What can hang from each mark
nomo: pira vafida
kesi: koti
puzud: koti
koti: kesi pira puzud vafida
pira: koti nomo
vafida: fevo koti
fevo: vafida

Every row comes from one small tree of marks. The marks that hang from a mark follow it in brackets, in alphabetical order. Every link used is in the known rows. Which tree was each row made from?
(in the rows, 100 means zero)
Known rows
fevo[vafida[koti[kesi pira[nomo] puzud]]]: 126 126  86  85 102  70 124 137 103 105  84 106  85 100 110 100  95  96  99  66
nomo[pira[koti] vafida]:  35 101 120 102 113  72 106 112 108  88 117  98  96  95  84  99 160  95  87 124
puzud[koti[pira[nomo] vafida]]:  70  78 100 116  89  97 107  94  97  89 100  92 106  89  72 109  69 127  97 114
nomo[pira]:  76  89 104 115 113 101 104 112 120  83 129 101 106  93  81 108 112  99  93  95
puzud[koti[kesi pira[nomo] vafida]]: 104  71  90 110 103 116 110  95 103  88 115  92  86  93  87  97  71 134  99  81
kesi[koti[puzud vafida[fevo]]]:  76  91 118  90  95 129  81  90  98 106  85 102 112 105 113  88 122  87 116 150
pira[koti[kesi vafida] nomo]:  34  87 112 100 116 109  96 102 104  86 116  84  97  99  52  88 104 111 100 130
fevo[vafida[koti[kesi]]]: 112 126  93 105 101  57 100 141 108 106 110 109  95  94  93 115  73  89  82  73
kesi[koti[pira[nomo] puzud vafida[fevo]]]:  81  88 116  79 108 126 102  96  89  95  76  96 110 105 115  80 129  97 118 156
pira[nomo]:  41  98 112 109 100  81  96 111 104  88 114  94 113  94  55 117  64 101  89 129
vafida[fevo koti[kesi pira[nomo] puzud]]: 149 110  85  88  98 107 108  93  92 106  79 103  92 107 125  95  92  99 111  66
fevo[vafida]:  75 110 111 106  96  59  98 155 112  95 114 108 112  98  73 112  66  88  79 115
pira[nomo[vafida[fevo koti[puzud]]]]:  66 135 100  94  73  62  87  71  81 129  56  99 115 105 121 113  96  93 106 127
koti[kesi pira[nomo] puzud vafida[fevo]]: 128  85  92  88 110 151 105  83 101 102  89  93  96 115 118  70 103 114 120  93
kesi[koti[pira[nomo] vafida]]:  49  86 119  95 122 104 112 104  96  82 112  90 103  93  72  98 121 102  95 159
vafida[koti[kesi puzud]]: 120 109  87 103  92 107  99  87 109 111 106 104  84  99  97 114 100  93 102  55
koti[pira[nomo] puzud]:  85  92 105  94  99 107 116 104 106  90 103  98  96 102  78 104  99 102 102 102
vafida[koti]:  83 116  98 118  88  73  94  95 100 102 110 101 109  90  71 133  76  86  86  96
fevo[vafida[koti[puzud]]]:  92 134  98  98  77  58  99 128 105 116  80 111 107  95  94 120  92  78  96  92

Write each row's tree
115 119  96 102  73  94  85  86  94 116  76 107 116 102 111 115  85  82 109  93 : vafida[fevo koti[puzud]]
159  69  89 110  95 132  97  98 100  94 110 103  93 102 118  87  74 125 103  70 : puzud[koti[kesi pira vafida[fevo]]]
164  82  90  91 107 161 104  83 107 103 103 101  88 115 124  72 116 107 117  75 : koti[kesi pira puzud vafida[fevo]]
148 113  95 107  94  83 104 102  87  99  98 108 112  98 102 116  83  85  92  87 : vafida[fevo koti[pira]]
165 118  84  88  95 100 107  80  90 123  86 108  79 110 146  94 130  95 102  62 : nomo[vafida[fevo koti[kesi pira puzud]]]
 95  82 102 121  72 106  75  91  97 102  91 101 122  96  98 106  51 115 104 113 : puzud[koti[vafida[fevo]]]
146 110  86  98  87 110  87  87 100 116  89 107  97 105 124 103  87  89 110  61 : vafida[fevo koti[kesi puzud]]
122  75  93 116  86 125  79  92 102 102 105 101 104  99 110  93  56 123 104  82 : puzud[koti[kesi vafida[fevo]]]
141 111  89 109  97  93  87  99  95 106 107 104 105 101 109 109  70  92  93  74 : vafida[fevo koti[kesi]]
 98  85  95 102 101 150  94  77 119 106 117  94  85 105  89  90 112 107 111  83 : koti[kesi puzud vafida]
 96 127  96 110  97  66  92  83  94 113  86 103 112  95 133 110 127  91  96 103 : nomo[pira vafida[fevo koti]]
 40  99 125  89 120  63 116 111  89  90 113  97  91  96  88 106 130  99  78 161 : kesi[koti[pira[nomo[vafida]]]]
112  85 114  84 108 137 101  93  95  97  93 104 103 107 122  81 142  89 115 136 : kesi[koti[pira puzud vafida[fevo]]]
 98 117  87 111 116  79 106  85 109 109 118  99  80  91 119 109 141 102  88  67 : nomo[pira vafida[koti[kesi]]]
 88 108 110  96 103  71 104 104  86 100  93  99 107 107 105  97  93 106  87 133 : koti[pira[nomo[vafida[fevo]]]]
 98  81 103  99 124 132  96 107 113  85 112  95 102 103 107  67 144 104 112  98 : nomo[pira[koti[kesi vafida[fevo]]]]
 59  87 122  92 120  82 115 127  96  76 121  99 100  91  72 108 107  94  84 144 : kesi[koti[pira[nomo]]]
183 107  82  92  96 118 108  91  96 108  94 109  86 108 131  98 106  91 108  47 : vafida[fevo koti[kesi pira puzud]]
 64  89 109  83 100 133  88  94 100  99  81  91 104 111  96  69 113 106 123 124 : pira[koti[kesi puzud vafida[fevo]] nomo]
115 107  87 103 114  86 119 105  97  92 116  95  88  92  82 113  85 105  88  71 : vafida[koti[kesi pira[nomo]]]
